What can hang from each mark:
z234: z50 z688 z696 z706 z873 z900
z873: z234
z688: z234
z706: z234 z571
z900: z571 z930
z930: z900
z571: z50 z706 z900
z50: z234

Every row comes from one small tree of marks. The marks that hang from a mark follow it in brackets, in the order of their numbers. Every link used is in the known rows. Which tree was each row made from?
Known rows:
z688(z234(z696 z706 z873)): [ 13  -2  -4  -3  15 -22 -28   4  -4   6  32 -26  -9   2 -24   2   3  18
 -19  44  17  21]
z688(z234(z900)): [ -4 -23  24  -7  -7 -10  23  -8  10  13   9 -23  -2   5  31 -22   2 -11
  20  29 -12 -10]
z900(z571(z50 z706) z930): [  5  51  20  17 -25  45  21 -31  19 -17 -31  25   2  -4  28   9  -7  -5
   9 -17   3 -24]
z571(z50(z234(z688 z696)) z706 z900(z930)): [ -6   0  -3  33  21  10  -5  10  29  10 -27  49   3   6 -16 -10 -32  28
  11 -42  40 -33]
z50(z234(z706 z900(z571 z930))): [-10  28  59 -34 -47  38  39 -29 -35   3 -11 -29 -19 -23  -1 -56 -26 -48
   0  12 -29   6]
z234(z696 z706 z900): [ -4   3   4  24  -3 -14   5  16 -22  24  21 -37   0  26  -5 -15  11   7
   2  18  -1  12]
z571(z900): [ -8 -28  12  21  -8 -11  24   8  33 -28 -35   6   2   4  45  25 -14 -10
   4   9  -7 -26]
z900(z571): [-17  -3  22  -9 -37   4  24  -9   7 -51  -4  -5  10 -13  37   0  -4 -22
   7  24 -22 -11]
z900(z571(z50)): [ -8   7   5   2  -5  30   5 -17  15 -37  -9  14   4  -9  26  24  -1  -1
  12  23   3 -14]
z930(z900(z571)): [  4   7   5   0 -48  10  57   1  10 -42 -33  22  27 -31  63   1  -8 -13
  17  19 -21  -5]
z873(z234(z50 z688 z696 z706 z900)): [-22 -16 -16  32  34 -45 -21  32 -35  21  62   9   9  19 -65 -23  18  20
  21   0   9  19]
z900(z571(z706) z930): [ -5  42  36   8 -56  18  37 -22  13 -29 -25   7   8  -7  40 -17 -10 -25
   5 -14 -21 -21]
z234(z50 z688): [-39 -20 -17  16  11 -70 -19  31  -5   5  33  12   1  17  11  -8  16  -5
   6  -6  -5 -10]
z873(z234(z706)): [-27  -8  29  29 -18 -11  -1 -13 -30 -57  25   1   3 -19  -6  15 -19   8
  29  43   2  -2]
z571(z706(z234(z50 z696 z873)) z900): [ 30 -23 -57  40  76 -21  -9   6  36  -6 -21  18  20  19 -32  57   6  27
 -29 -60  21  19]
z930(z900(z571(z50))): [ 13  17 -11  11 -16  36  42  -9  17 -27 -39  40  21 -26  52  28  -5   7
  22  16   5  -9]
z571(z50 z900(z930)): [  6   8  17  10   0  32  25  -9  51   2 -39  22 -20  14  30  19 -18  -4
   2  -6  11 -44]
z930(z900(z571(z50 z706(z234(z873))))): [ 43  29 -37  23  19  42  20 -26   9 -25 -57  36  22 -39  22  62 -13  35
   0 -27  16  21]
z873(z234): [-29 -34  19   6 -19 -14   9 -17   2 -67  28  12  19  -9   8  15 -15  -1
  39  32   5 -24]
z900(z571(z50(z234(z688 z696 z706))) z930): [-22  34  23  -6  -9  30 -16   0 -25  -5  17  15 -19 -18 -44 -49 -29  14
   0  11  16   0]
z50(z234(z873)): [-10 -43  -1 -52  -4 -23 -18 -19  -5 -19  19 -14   5 -12   5  15 -15 -27
  -5  16  12  -9]
z930(z900): [ -3 -11  -6  17 -34 -18  43   9   8 -22 -20  15  24 -12  65  10  -5  -1
  23  15  -5 -17]
z873(z234(z50 z688 z696 z706(z571))): [-24  -6  -8  57   7 -23 -48  12 -49 -31  37  13   3  11 -47  -6  28  30
  11  26   0  20]
z688(z234(z873)): [  5 -24   4 -34  -1 -24 -12  -9  19  -6  19 -16  -6  -7  17   9   0  -8
  -7  36   5  -6]

Which tree is each row?
[ 41  49   4 -32  -9  49  10 -29  18  49 -26   1  -7  10  10  12  14 -22
 -14 -35   5  -7] => z234(z873 z900(z571(z50 z706) z930))
[ 38  13   4  -2  12  75  -9 -39  34  -8 -65  -7 -41   5   5  43  -8  16
 -32  -8  -2 -10] => z706(z234(z873) z571(z50 z900(z930)))
[ 18  -4   5 -56 -21   8  10  -5   6  14  -2 -30   0   0  17   1  17 -39
 -15   8 -21   6] => z234(z873 z900(z571))
[-38 -12   7  38  -8 -37 -27  27 -31 -37  53  10   8  -5 -40 -17 -15  38
  28  33  14   2] => z873(z234(z688 z696 z706))
[ 11  22  10  58  25  43  27 -26  40 -17 -65  25 -13   1  17  35 -35  31
   5 -43  13 -23] => z571(z50 z706(z234) z900(z930))
[-14 -43  -3 -59  -4 -39 -26  14 -21  39  26 -23  -6  -3  -6 -23  -5 -22
   0  -3   3  -2] => z50(z234(z688 z873 z900))
[  8 -13 -15 -33   0 -12 -20  13 -17  24  11  -2  22  -7 -28 -24   2  -7
  -5 -30   9  18] => z50(z234(z688 z696 z873 z900(z571(z706))))
[ 17  15 -22 -62   3 -18  -7  30  17  68  41  -6  -7  30 -44 -56  34 -29
 -33 -37 -14   8] => z234(z50 z688 z696 z873 z900(z571 z930))
[  3  20 -14 -23  12 -33 -27  29 -37  60  18 -17 -17  -1 -23 -14  31 -27
 -32 -10 -20  41] => z234(z50 z688 z706 z873 z900(z571))
[ 27 -29 -13 -39  16 -13  -5   4  24  39  34 -32   4  22 -14 -13  19   1
  -9  20  11   5] => z688(z234(z696 z873 z900))
[ 28  10 -26 -17  17 -12   2  -8   0  37  -8  -1  21  10   6  24  38 -36
 -19 -43 -11  22] => z234(z50 z873 z900(z571(z706)))
[-22 -40   0   2  -5 -29  -7  26  -4  -8  56   3  18  16 -32 -31   2  22
  38  10   8 -14] => z873(z234(z688 z696 z900))
[ 25 -19 -37  27  45  33 -52  10  21  -5 -37   3 -24  12 -25  40   7  60
 -26  -5  17   7] => z706(z234(z688 z696 z873) z571(z50 z900))
[-40   6  -8  40  12 -68 -27  32 -38  16  27   2 -12   8  -2  -8  11   3
  -3   6  -7  12] => z234(z50 z688 z706)
[ 10  38  13   3 -16   9  42 -16   8  30 -16   6  13  16  18 -24  22 -45
  -2 -47 -27  -2] => z234(z50 z900(z571(z706) z930))
[ -5  24  32   4 -31  15  25  -4 -33   1 -14 -33  -9  -9  21 -15   3 -25
   1  23 -33  17] => z234(z706 z900(z571))
[ 18  -4 -35 -26  42  24 -28  13   6  24  20 -11  -9   5 -50  -3   6  39
 -15 -15  11  23] => z706(z234(z688 z696 z873 z900(z571(z50))))
[ -6  -1 -16  11  31  27  -6  13   1   0  13  -2  -5   3 -32 -21  -2  46
  10  -9   1  14] => z706(z234(z688 z696 z900(z571(z50))))
[ -8 -26   7 -75 -17 -11 -13   6 -21  17  13 -16  -2 -23  -8 -32  -6 -36
  -8   1 -12  10] => z50(z234(z688 z873 z900(z571)))
[ -4 -20  -9 -22  11 -19 -32  -4 -28  -8  33 -25   2  -4 -36   8 -12   0
 -18  23  24  17] => z50(z234(z696 z706 z873))
[ 11  18  14  66   4  52 -14 -16  -9 -13 -73   2 -29   1  33  56   7  17
  -7  32   1  -3] => z234(z706(z571(z50 z900)))
[  9  16 -22  -4  28 -37 -12   8  -6  67  12 -10 -14  22 -24 -21  11  -1
 -20 -74 -10  15] => z571(z706(z234(z50 z688 z873 z900(z930))))
